What can hang from each mark
Q_385: Q_496 Q_836
Q_836: Q_385
Q_445: Q_611
Q_496: Q_317 Q_385 Q_611
Q_598: Q_836
Q_611: Q_22 Q_161 Q_445 Q_474 Q_476 Q_496 Q_909
Q_317: Q_496
Q_909: Q_611
Q_476: Q_611
Q_903: Q_474
Q_161: Q_317
Q_474: Q_903

Known rows, with every way that one mark hangs from another
{Q_317 {Q_496 Q_385 {Q_611 Q_22 Q_476 Q_909}}}: [ 38 -10  22  16   8  17   6  16 -13  -8  25  -6  10 -78   3  -1 -18  -5
  17  -3 -16  44  10 -36 -15  -3 -27  -3 -13 -26]
{Q_909 {Q_611 Q_22 Q_161 Q_445 Q_474 Q_496}}: [ 22 -18  34  17   6 -25   9  11   3 -16   4  22  27 -82  46  19  -8  -3
  31 -12   9  35 -17 -65  -2  -8 -42 -18 -12   8]
{Q_385 Q_496 Q_836}: [ 33  -9  -9   2  -2   4 -16 -35  43 -29   0 -20  23 -85 -22   5   3   7
  -3 -10 -11  28   8  20  17 -22  11 -17  -5  31]
{Q_476 Q_611}: [ 28 -10  -3   2 -23   9  -7 -23  32  -2   4 -33  46 -79  12  -7  -9  13
  16 -21 -14  31  12  -6  38 -18   2 -22   5   8]
{Q_611 Q_445 Q_909}: [ 22 -11   6  19   3   3   1 -17  19  -9   7 -11  38 -83  18  10  -8   8
  -5  -9  -1  29   5 -38  16   0 -27 -24   5   9]
{Q_496 Q_317 Q_385}: [ 41   9  -4  -1   3  19 -16  -5  19   9  -9 -42  19 -81   7   7 -19  13
  -9 -11 -17  30  31   2  12  -1  -9 -10  -3 -18]
{Q_598 {Q_836 {Q_385 {Q_496 Q_317}}}}: [ 27 -12 -16  -5  15  13 -14  -8  37  -4   4 -39  17 -87 -17   0 -10  -2
   6   2 -20  42  36  16  10 -10  -8 -11  -5  44]
{Q_909 {Q_611 Q_22 Q_445 Q_474 Q_476}}: [ 27  -9  21  19   6 -30  10  -1  -9 -44  20 -12  28 -83  36  15 -14  -3
  20  -7  13  32 -11 -52   8  15 -38 -13  -7  -2]
{Q_385 Q_836}: [ 30  -1  -9   6  -5   6 -14 -37  38 -21   0 -25  32 -82 -11  -1  -5  17
  -8 -17 -10  21  12   9  27 -18   0 -19   4  16]
{Q_317 {Q_496 {Q_385 Q_836} {Q_611 Q_161 Q_445 Q_474}}}: [ 32 -12  19  24   7   4 -11  -6  14  -4   6  -3  14 -78   7  15 -13   4
   7  -8 -10  22   7 -11 -17 -38 -20   6 -17  -5]
{Q_909 {Q_611 Q_474}}: [ 32   5  -1   8 -11 -23  -5  -9  22 -25   1 -18  42 -77  18   5 -15  18
  10 -10  -3  29   8  -6  20 -11 -30 -19  -2   7]
{Q_836 {Q_385 {Q_496 {Q_611 Q_161 Q_474 Q_476 Q_909}}}}: [ 31 -15  16  18   2   6   7  -2  -5 -15  20   7  10 -85   4  15 -17  -4
  27   4 -11  50  10 -47 -13   8 -21   1 -23  33]
{Q_836 {Q_385 {Q_496 Q_317 {Q_611 {Q_474 Q_903} Q_476}}}}: [ 33   3  -5   3   9   7  -2   9   2 -12   0 -55  14 -84  11  22 -21  -1
  20   7 -17  40  33 -11 -11  -6 -15   0 -17  27]
{Q_909 {Q_611 Q_22 Q_445}}: [ 27 -11  16  13  -5 -27  -2  -3  12 -40  20 -24  38 -80  28   4  -7   8
  15 -12   5  33  -5 -24  20  -7 -27 -21   4   3]
{Q_611 {Q_161 Q_317} Q_474 Q_496}: [ 25  -7   3  14  -1  -1   3  -1  23  36 -16  22  30 -77  26  25  -8  -2
   1  -2  -7  42   9 -43   8 -11 -26 -26  -9   2]
{Q_496 Q_317 {Q_611 Q_22 Q_161 Q_476 Q_909}}: [ 33  -4  21  11   6  18   7   8 -29 -10  13 -17  10 -86  21  16 -21  -3
  18  -1  -4  36  10 -59  -2  17 -16  -9 -16 -29]
{Q_445 {Q_611 Q_22 {Q_474 Q_903} Q_909}}: [ 17 -14   7  14   4  -7  12  10   9   3   4 -25  42 -81  29   6 -11  10
   4  -3  -5  33  -4 -54   3 -20 -37 -31   7  12]
{Q_476 {Q_611 Q_22 Q_161 Q_474 {Q_496 {Q_385 Q_836}} Q_909}}: [ 19 -25  41   8  13  41   8   9 -10  11   2  18   6 -88  14  11  -4   1
  23  -7   3  36 -16 -56  -6  -5  -8  -4 -17  13]
{Q_385 Q_496}: [ 36  -7 -10   3  -8  -4 -11 -24  43 -13  -1 -14  31 -83  -7   2  -3   3
   5 -12 -15  36  12   2  17 -18  -2 -22  -3  18]
{Q_496 {Q_385 Q_836} Q_611}: [ 43   4   4   7  -3  17 -22 -26  17 -18   2 -40  18 -79 -15   7 -14  18
  -9  -6 -11  30  23  16  14 -32   8  -1  -1  -7]
{Q_903 Q_474}: [ 31   7  -2  18  -1   1  -5 -18  42   2  -2 -28  45 -78  -3 -14  -7  15
   3 -11  -9  20  19  -3  24 -10  -2 -24   9   4]
{Q_385 {Q_496 Q_317 {Q_611 Q_22 Q_474 Q_476 Q_909}} Q_836}: [ 33  -5  16  -3  24  20   5  -2 -27 -35   6 -20  -8 -91   1  24 -10 -13
   7  14   4  31   5 -30 -17  18   1  -1 -28   3]
{Q_476 {Q_611 Q_445}}: [ 22 -15   3  10 -17   0  -5 -23  28 -10   8 -34  47 -81  26   2  -7   7
  12 -19  -6  28   7 -22  34 -15  -4 -21   6   9]
{Q_445 {Q_611 Q_22 {Q_474 Q_903} Q_496 Q_909}}: [ 16 -16  15  12  10  -2  16  17   9  15  -5  -6  37 -80  37  12 -11   1
  10  -4  -5  39  -6 -69  -7 -24 -36 -34   4  18]
{Q_836 {Q_385 {Q_496 Q_317 {Q_611 Q_22 Q_161 {Q_474 Q_903}}}}}: [ 28  -8  13   3   7  10   0  24   1   0   1 -34  14 -87  16  14 -12   0
  33   0 -20  38  17 -25 -17 -18 -20  -3 -20  27]
{Q_836 {Q_385 {Q_496 Q_317 Q_611}}}: [ 40   2  -7  -9  -4   8 -15  -5  20 -14   7 -47  17 -81  -1   4 -16   4
  15  -2 -25  43  38  14   4 -10   3  -4 -13  28]

Rows
[ 27  -8  -3  17  -2 -13   0   1  18  13   2  -9  38 -70  26  18 -11  -7
  -3   6 -10  33  21 -13  -2 -26 -31 -18  -7  -8] => {Q_161 {Q_317 {Q_496 {Q_611 Q_445 Q_474}}}}
[ 26 -18  26  16  13  22   6  26  -2  35   3  23  11 -81  18  23  -4  -3
   0   6  -2  55   1 -54  -5   2 -27 -20  -7 -10] => {Q_611 Q_22 {Q_161 Q_317} {Q_496 Q_385} Q_909}
[ 26  -9  -1  14  -7   0  -3  -4  31  29  -9  11  32 -76  18  22  -5   1
  -1  -5 -10  46  13 -30  17 -17 -17 -30  -1   2] => {Q_611 {Q_161 Q_317} Q_496}
[ 32  -3  26  -5  30  36   9  26 -15  26 -15   4   3 -85  25  15 -16  -5
   5  -1  -5  37   8 -55 -18  18 -30 -10 -16 -11] => {Q_611 Q_22 Q_474 {Q_496 Q_317 Q_385} Q_909}
[ 31  -8  24   0  28  23  -8   1   2  -4  -5 -21   0 -88  16  21  -7  -5
  -4  -8   1  28   8 -26  -6   1  -4  -5  -9  -1] => {Q_611 Q_22 Q_445 {Q_496 Q_317 {Q_385 Q_836}}}
[ 28  -8  11  16  -1   4  -2 -16   6 -15   8 -22  36 -80  19  13 -14   6
  -1  -3  -2  32  13 -34  12 -14 -19 -17   4  -3] => {Q_496 {Q_611 Q_445 Q_909}}
[ 29 -13  -3  22 -12 -29   2  -6  20  16   9   1  26 -74  31  28 -15  -4
  -3  -1  -7  56  12 -52  15 -10 -10 -31  -1  -2] => {Q_445 {Q_611 {Q_161 Q_317} Q_476 Q_496}}
[ 32 -13  10  32  -8 -15   0 -10  14 -12  21  -2  29 -77  22  12 -17  -5
  21 -14 -13  32  10 -39  -2 -22 -24  -8 -11 -14] => {Q_317 {Q_496 {Q_611 Q_161 Q_445 Q_476}}}
[ 29 -16   6  19  -2 -17  -4  -7  12   2   0  -3  23 -79  22  36  -4 -10
   0  13   2  43  11 -28  -1 -19 -12 -14 -15   0] => {Q_385 {Q_496 {Q_611 {Q_161 Q_317} Q_445 Q_474}}}
[ 22 -22  23   5 -13  13   5  -2  19  11   4   8  33 -82  25  -3  -5  -1
  40 -25 -10  40  -8 -52  20 -18  -4 -22  -6   7] => {Q_476 {Q_611 Q_22 Q_161 Q_496}}
[ 35   9   1  -5  -3 -11  -8   6  19 -13 -11 -27  29 -77  30  14 -17   9
   9  -9  -8  37  22  -4  13 -11 -17 -22  -5   2] => {Q_909 {Q_611 {Q_496 Q_317}}}
[ 25 -10  14   1  18   4   1  20  -2 -12   4 -49  17 -88  26  19 -10  -7
  24   5 -10  35  18 -26 -18 -13 -22  -3 -14  31] => {Q_836 {Q_385 {Q_496 Q_317 {Q_611 Q_22 Q_445 {Q_474 Q_903}}}}}
[ 48  14   4   3   9  15  -7  -2 -16  -1  -6 -43   7 -80  17  22 -31   3
   1   1  -9  34  33 -24  -3   7 -10   5 -17 -35] => {Q_496 Q_317 Q_385 {Q_611 Q_474 Q_476}}
[ 12 -16  19  20  19   9  14   8   2  -2  -2 -13  39 -87  31  16  -5   2
   8  -4   5  24 -10 -62  -2  -6 -48 -24   4  10] => {Q_611 Q_22 Q_445 {Q_474 Q_903} Q_909}
[ 24 -12   6  27   6   0   9  14  -8   2  -1 -13  17 -82  16  46  -8  -7
   1  25   3  49  10 -40 -12 -15 -23 -16 -14   1] => {Q_385 {Q_496 {Q_611 {Q_161 Q_317} {Q_474 Q_903} Q_476 Q_909}}}
[ 39  -4  -4   2  -7   3 -19 -34  31 -34   2 -30  20 -82 -20   9  -3   6
   0  -3 -11  31  16  21  13 -34  19 -10  -7  20] => {Q_385 {Q_496 Q_611} Q_836}
[ 21  -3   6  28   0 -25   9  24   4   1  -8  -6  30 -77  40  45 -12   2
  10  11   7  48   5 -39   2 -17 -41 -24  -6   4] => {Q_909 {Q_611 {Q_161 Q_317} {Q_474 Q_903} Q_476 Q_496}}
[ 30 -19  39  29  18  17   0  -5 -30 -32  28 -10  -2 -88   8  25 -11  -1
   6   2  10  36  -7 -58  -9   5 -11   6 -13 -15] => {Q_496 {Q_385 Q_836} {Q_611 Q_22 Q_161 Q_445 Q_476 Q_909}}
[ 14 -35  28  25   0  17   8  33  -2  24  27   2  23 -80  28  13   0  -6
  13   4  -3  47  -5 -38  -4  -6 -27 -14  -9  -8] => {Q_476 {Q_611 Q_22 {Q_161 {Q_317 {Q_496 Q_385}}} Q_445 Q_909}}
[ 23 -22  35   3  11  28  -5   8  -5   5   2 -21   3 -89  29  20  -5  -4
  18 -13   2  31  -2 -37   0  -6   9  -1 -14   0] => {Q_476 {Q_611 Q_22 Q_161 Q_445 {Q_496 Q_317 {Q_385 Q_836}}}}
[ 15 -18  15  22   1  -9  12  13   7   8   8 -10  39 -82  33  10 -11  11
  12  -7  -5  34 -10 -67  -3 -21 -40 -30   3   9] => {Q_445 {Q_611 Q_22 Q_161 {Q_474 Q_903} Q_909}}
[ 36   1  -4   8  -9  -2  -3  -9  28   5  -2  -7  38 -72   9  -5 -17   4
  16 -13 -23  27  19  -7   1 -35 -26 -13  -9  -5] => {Q_317 {Q_496 {Q_611 Q_474}}}
[ 22 -18  -6  31 -11 -22   7   8  16   9  28   4  31 -72  22  15 -14  -1
  -7   5 -14  51  10 -37   0  -6 -29 -30  -5  -3] => {Q_445 {Q_611 {Q_161 {Q_317 Q_496}} Q_476 Q_909}}
[ 33  -7   5  24  13  -2  -6  -1  -3  -8  13 -19   7 -75   9  32 -13  -8
 -15  15   0  35  19  -6 -14 -13 -18   3 -16 -14] => {Q_161 {Q_317 {Q_496 {Q_385 Q_836} {Q_611 Q_445 Q_474 Q_476}}}}
[ 29  -2  28  11  18  31   4  35 -27  17 -10 -33  11 -85  27  24 -20   9
  12   6  -5  31  13 -47 -22 -12 -33  -3 -13 -28] => {Q_496 Q_317 Q_385 {Q_611 Q_22 Q_161 {Q_474 Q_903} Q_909}}
